Each row was made from one small tree. The marks that hang from a mark follow it in brackets, in alphabetical order. Every link used is in the known rows. Write each row's tree.
Known rows
siki{visefe{pame{zega}}}: [-34   4  21   6  -7  17   9   4  25  17 -10  -8 -37  12  27  10 -18  22
  14  -5 -17   3  16 -14  12  -4   0   5 -33  -8   1 -39]
mopub{davanam nunul}: [-26   8 -16 -13   4 -35   3 -11  41  16 -10  -7  -7  40 -12 -14   4   0
   2  41   6  22  23  23   3  25  22  -8  16  29  15   0]
pame{davanam{nunul}}: [-26  10  -7 -15  -2 -21   2  12  25   0 -16 -13  10 -23 -23  -6   2  -4
 -12 -11  -7  40   3 -10  17 -20 -14  -8  -7  23   5  13]
nunul{pame{zega{davanam ginida}}}: [ 29  -2  13 -26  14   1  15 -24  11 -38  -2   3  13 -27  15  14   8  -9
  -3  34  12 -46   3  11   9   0  68 -10   6   1 -21   7]
zega{davanam{nunul{pame}}}: [ 17 -25 -26 -24  -5 -31  11  -5  24  -4  -6  -1   0 -28 -16  -7   7 -19
  -4  23  -2   2  28   4  18  -8  15 -22  20  10   4  34]
mevat{ginida{zega{pame{davanam}}} rila}: [  8   0 -36 -16  16  58  31 -36   8  15  33  34  23   7  -5 -21  27 -25
 -24  -5 -17  12 -28   7   6  26  24 -10  -3  30  -1   3]
ginida{mevat zega{pame}}: [ 12  -9 -44 -27   5 -24  15 -45   2 -13   8  42  -5  16  30 -18 -18 -33
   6  18  19  -7 -11  38 -32  57   7 -12   2  -6  15  -4]
ginida{mevat{rila} zega{pame{visefe}}}: [ 20 -14 -33 -27  10  26  14 -26   5  16  31  56  -6  13  25 -13   5 -22
 -12   8  35 -16 -26  22 -22  62   5  19  -5   2  -2   6]
ginida{mevat{rila} zega}: [ 17  -3 -54 -26  34   3  32 -31  11  -2  22  70   1  -3  26   4  15 -35
 -32  16  23 -24 -26  28   1  51  16  -5   1 -11  22  -7]
visefe{pame{davanam{mopub} zega}}: [-16   5  30  31 -22  24  -3  12  13  -1 -10  -3  -4   8  -1  26 -11  31
 -16 -30  -3   1 -18 -32  14 -14  -6   6 -13 -14 -13 -47]
mopub{davanam}: [-25  19  -6  -4  -2 -10  15   6  26  11 -13  13  -9  16  -2  -5  -6  -1
   2  24  11   7  16   7   4  12  17 -15  25  20  19 -11]
visefe{pame{davanam{fegidez} nunul} siki}: [-24   1  24  50 -14 -14   0  34  12 -21 -36 -25 -44   1 -14 -19 -12  17
 -37 -17 -78  15 -40 -51  35 -40   1   4 -22   6  12 -40]
pame{davanam{fegidez nunul vodo} zega{ginida}}: [ 27  11  24 -18  30   9 -32  32 -42 -22 -15 -57  56 -27 -22   9  25   2
  -8 -24  -4  17 -18  25   3 -35 -32 -19 -12 -30   5  22]
zega{davanam pame{nunul}}: [-29 -12  -7   2 -16 -19   9  -4   4 -14 -32 -31   0   7  -2 -27 -22 -36
   3   6  -6  20   8 -19 -24   1  11 -22  25  28  -6   8]
visefe{pame{zega{davanam}} siki}: [  2 -16  32  36 -36  10  11  16  18 -24  -3   2 -30  14  10 -10 -17   2
  -4  25 -46 -23 -21 -21   3   9  43 -21   6  -5  -4 -38]
mopub{davanam{fegidez nunul{pame} vodo zega}}: [ 46 -12  -8   1  11 -15 -17  11 -41  33 -10 -29  13  -9 -43  -3  15  -3
  13 -15   1  10  23  38  18 -27 -62 -16  35 -39  53  33]
siki{visefe{pame{nunul zega{ginida}}}}: [-41   4  30  -4  20   6   0   7   9 -21 -31 -40 -29   2  40  13 -19  21
  -1 -12 -26 -14  -2 -19   4 -20  12   6 -41 -10 -24 -37]
nunul{pame{davanam{fegidez}}}: [  8  12  -4  -1   6 -12  12  -8  22   2 -17   6 -10 -27 -21   2  13   8
 -18  -1 -12  13   2 -12  49 -33  12  15 -13  14  21   2]
rila{mevat{ginida{zega{davanam pame}}}}: [ 18 -13 -43 -10   4   5  21 -49 -26  -7  20  34  30  22   0  -4  -1 -56
  23  50 -16 -31  -5  37 -31  50  14 -42  20  11  -6   6]
davanam{mopub}: [-24   0 -32  18  -7  -5  11  -3  -3  19  20  24  -1  14   8  19  -7   6
   7  -8  27   0  33 -10   5   2 -12 -12  15  -8   4 -10]
pame{davanam{fegidez vodo} visefe}: [ -4  22  30   6  10  14 -25  31 -14  17 -18 -14  17 -10 -22   8  14  13
   0 -16   6  28  -3 -14  -8 -29 -36  21  -5  -2  11   7]
zega{pame{davanam{fegidez vodo} nunul visefe}}: [-14  14  31  11  -3  11 -36  36 -27   9 -39 -54  11  -4 -20  -9  -5   4
  -4 -41  -1  45 -11 -26 -19 -39 -49  25  -9  10  -1  10]
zega{ginida pame{davanam{mopub{nunul} vodo}}}: [ 12 -29 -16 -19  -4   2 -23 -12 -13   4  23 -54  54  34 -14  -8   2  13
  12  -6  18  31  26  32 -43  18 -25 -21  11  -4 -23  20]
pame{zega{davanam{fegidez vodo}}}: [ 20   4  22  11   7  14 -13  20 -42  -9 -17 -27  34  -2 -10   7  14 -26
   7   3   7  -3   0  16 -15 -15 -11 -26  23 -32  25   6]
nunul{pame}: [ -7   5 -35  -9  -2 -19  24 -21  40  12   4  37 -22 -20  10  17   0   4
  -7  23   9   8  27 -11  32  -7  26   2  -7  21   9  -5]
zega{ginida pame{davanam}}: [-14  -1  -5 -22  -3   5   9 -17  15 -17   1 -23  24  -1  -3 -23 -12  -2
   6  10  -1  24  -3   2 -14  10  21 -17   2  35 -17   5]
ginida{mevat zega{pame{davanam nunul visefe}}}: [ -7  19  17 -24  13 -19 -10 -17   6 -29 -38  12 -13  -4  18  -8 -18 -12
 -18 -24  15  -9 -46  -1 -35  19   3  45 -21   9 -18  -8]
davanam{mopub nunul{pame} vodo zega{ginida}}: [ 45 -35 -32  -8  13  -7 -13 -13 -50  14  35 -14  36 -20 -10  31  11   7
  19 -27  29 -11  41  28  -5 -15 -55 -23  23 -56   3  35]
zega{davanam{vodo} pame{visefe}}: [  4 -20  13  -7 -25  18 -15  14 -10  16   1 -20  19  13  -5 -15 -11 -17
  30  14  22  21  23   0 -61  15 -15 -12  31  12 -11  22]
visefe{pame{davanam{mopub zega} nunul} siki}: [-24 -10  31  70 -32  -5   1  12 -13  -6 -14 -14 -36  13 -11   5 -28  22
 -17 -56 -47  -9 -25 -53  12 -29 -27  15   2 -21  -1 -44]
zega{davanam{nunul vodo} ginida{mevat}}: [ 39 -35 -22 -54  35 -30 -11  10 -22 -38   7 -17  54 -13   3  -7   3 -27
  -5  27  17 -15   3  48 -44  30 -21 -55  33 -39   3  50]
siki{visefe}: [-40   9 -14 -12   4  -3  20  -7  22  26   0   7 -26   6  21   1 -10   2
  22   0   2   9  45  -1   6  -2  -6  -1  -8   9  12  -5]
mopub{davanam{zega}}: [-22  15   5  14  -3 -11  15 -16  -2  18 -10   5  -6  19 -16  -6 -10  -9
  21   3  12  -1  10  10   0   8  -6  -8  37   6  33  -7]
mevat{ginida{zega} rila}: [  0   8 -55  -5  38  45  39 -32   6  18  44  66  11   4  13   5  38 -29
 -26  17  -9 -12 -12  10  18  25  31 -16  -3   9  13  -2]
visefe{pame{davanam{mopub nunul} zega} siki}: [  6 -13  29  37 -40  12 -11  40   4  -5   7 -13 -17   2 -10  13 -10  41
 -17 -39 -36  -5 -22 -25  29 -19 -18  -3 -17 -27 -17 -34]
mopub{nunul{pame{davanam visefe}}}: [-10  12  10 -22  -4 -25  -8 -19  66  15 -10   7 -19 -11 -13  10  13  30
 -14  18   8  19  14 -14  21  -8  30  54 -32  44 -20  10]

Write each row's tree
[-17  -4  -1  20 -41   9   4  10  17  19  26  20 -38  20  14 -19 -21  17
  25  12  -8   8  12 -18  -6  16  11  13  -7  27 -14  -8]	zega{pame{visefe{siki}}}
[  5   8  -1  11 -23  -4  13   3  41  13  22  51 -54 -16  18  14  -2  31
   1  21  -7 -20  18 -25  31  -5  37  33 -18  19 -13 -12]	nunul{pame{visefe{siki}}}
[ -8  10  34  45  -2  11 -17  -1 -49  29   5  -3   7   9 -33  12   6  17
  18 -54  21 -11   2 -20   5 -28 -53  41  12 -27  10   3]	pame{davanam{fegidez mopub zega} visefe}
[ -3  30  18  -3  -4  10  -1  -3  32  10  -3  34 -29 -27  18  40   6  27
   1   6  28 -15   8 -22  32 -15  32  46 -32  13 -19 -12]	nunul{pame{visefe zega}}
[-34   7  17  13  17  -4  -3   6  11 -38 -30 -26 -10  -5  25  18 -14  12
 -20   5 -24  -5 -29 -30   6 -17  28  -6 -34   2 -24 -41]	visefe{pame{nunul zega{ginida}}}
[ -3  -3 -11  19  30 -13   8 -27 -47  -2  15  -9  17   6 -11  -9   6 -19
  25   5  -2  -8   3  13   2  -8 -13 -16  12 -18  25  12]	davanam{fegidez zega{ginida}}
[  7  -9 -62  -9  18  53  36 -41  -3  27  50  49  12  18  10 -16  27 -31
 -10  13  -8   4 -10  17   4  37  22 -23   2  20   6   5]	mevat{ginida{zega{pame}} rila}
[ -1  15  49  20 -27  16  -1  20   5 -15   2  18 -23   0  14   4  -2   5
  12  13  -2 -43  -9 -17  -5   3  48  19   3   2 -20 -15]	pame{visefe{siki} zega{davanam}}
[-33  40  41  33 -13   2  -9  30   9 -14 -18  13 -44 -12  27  24  -9  22
  -5 -20  -8 -22 -21 -44  19 -26  28  44 -34   9 -23 -36]	pame{nunul visefe{siki} zega}
[ 10 -12 -47 -36  42   8  31 -18  15  -9  34  41  20  -6  21   4  11 -12
 -31  28  22 -22 -17  20  11  44  19 -18   1  -2   3  11]	zega{ginida{mevat{rila}}}
[ 13  38  53  10 -26  19   1  11  41  -8  -5  32 -42 -35   8  27   6  43
 -13 -12  -7 -30 -18 -30  44 -24  51  59 -37  17 -26 -25]	nunul{pame{davanam visefe{siki} zega}}
[-24  31  44  19 -10   5 -21  47  10  -9 -28 -12 -19 -19   3  13  -5  22
 -20 -32 -18  12 -16 -45  -9 -36  -8  34 -15  11 -17 -15]	pame{davanam{vodo} nunul visefe{siki}}
[  5  28  31 -19  21  23 -11   7  -6 -30 -13 -25  46 -24   6  26  10   8
  -6  -8  13   6 -18   7 -16 -16  11 -10  -8  -4 -11  -9]	pame{davanam{vodo} zega{ginida}}
[ 13  -4  10  -9  -2  -2 -27   1 -24   5 -10 -23   6  -1 -24 -34   8 -15
  11 -19  -5  24 -17  14 -14  -4 -29  19 -10   4  -1  23]	ginida{zega{pame{davanam{fegidez nunul} visefe}}}
[ 17   6  23 -14  49 -26  -4   1 -41 -67 -33 -22  24  -8  13   0   3 -24
 -22   5   4 -54 -43  21  -3  -1  23 -10   2 -38   1   9]	pame{nunul zega{davanam{fegidez} ginida{mevat}}}
[ 41 -52 -19 -24   9  -4 -22  16 -57 -12  10 -71  59   7 -26 -41   8 -36
  24  16  -8  23  17  44 -41   5 -41 -66  40 -22   8  59]	zega{davanam{fegidez nunul vodo} ginida pame}
[  5 -34   6   1 -47  -5  -7  23   2   5  17 -16 -19  11 -10 -40 -14  -6
  26  15 -18   2  14  -3 -20  15   0 -10  20  17 -21  29]	zega{davanam{nunul} pame{visefe{siki}}}
[ -1 -18 -40  18   3 -19  -9  17 -38  24  20  -7  11   8 -19   4   9  -1
   7 -21   9  11  30   8  26 -19 -56 -21  13 -35  20  21]	davanam{fegidez mopub nunul}
[ 13  12  -5 -19  -1   1   4   1  31   4 -16   6  10 -35  -7  24   7  11
 -17  -4   5  26  12  -9   9 -23   0   3  -3  13  10   1]	nunul{pame{davanam{vodo}}}
[ 10  -1 -18 -26   4 -13   1 -32   2  -4  11  47 -14  17  30 -10 -16 -17
  13  15  32 -16 -15  26 -41  55   5  20  -7  -5  -4  -2]	ginida{mevat zega{pame{visefe}}}
[-34  -3   6  40 -22   1 -15  -8 -42  30   2 -12 -14  22  -2   9 -26   6
  30 -55  31   2  18 -31 -22 -12 -52  33  11  -6 -15  -3]	davanam{mopub zega{pame{nunul visefe}}}
[ 12 -28  -9   0  11 -25 -12 -35 -36  13  10 -59  21  60 -33 -49   3 -13
  37  24  -4  10  12  56 -14  28 -12 -20  30   2  22  27]	mopub{davanam{fegidez zega{ginida pame}} nunul}
[  8  17  36  24 -10  18 -20  44 -15  10   0  -5  -6  -4 -14  -1   9  22
  -2 -15 -21   8  -8 -16  -1 -29 -22  20  -5  -9  11  -3]	pame{davanam{fegidez vodo} visefe{siki}}
[ 12   0 -15 -27   3 -24  -7 -13  47  10 -10 -14  11 -13 -17  14  18  11
 -20  10   1  41  24   8   7 -10   3   9 -14  22   6  12]	mopub{nunul{pame{davanam{vodo}}}}
[ 37   7  19  -1 -20  11 -24  37   5  12  14  11 -23 -34  11  34  12  38
   3 -13   0 -11   9  -3  24 -24  -8  24 -28 -19 -13   3]	davanam{nunul{pame{visefe{siki} zega}} vodo}
[-16  31  33  27 -21  16  -1  19  13   2  12  34 -37  -2  25  21  -4  27
  11   3  -1 -23  -7 -22  16  -4  32  32 -25   6 -15 -29]	pame{visefe{siki} zega}
[  5 -17 -40 -37  16 -19  15 -28   5 -21  20  12  18  14  25 -16 -21  -9
   7  31  18  -5  -2  32 -21  47   6 -27   1   2  -4  12]	zega{ginida{mevat} pame}
[ 14 -36 -20  15  -3 -17  -8  20 -45   8  10 -21  25  11 -30 -11  10 -22
   9  -8   7  -5  30  13   6 -13 -40 -36  43 -38  17  35]	zega{davanam{fegidez mopub nunul}}
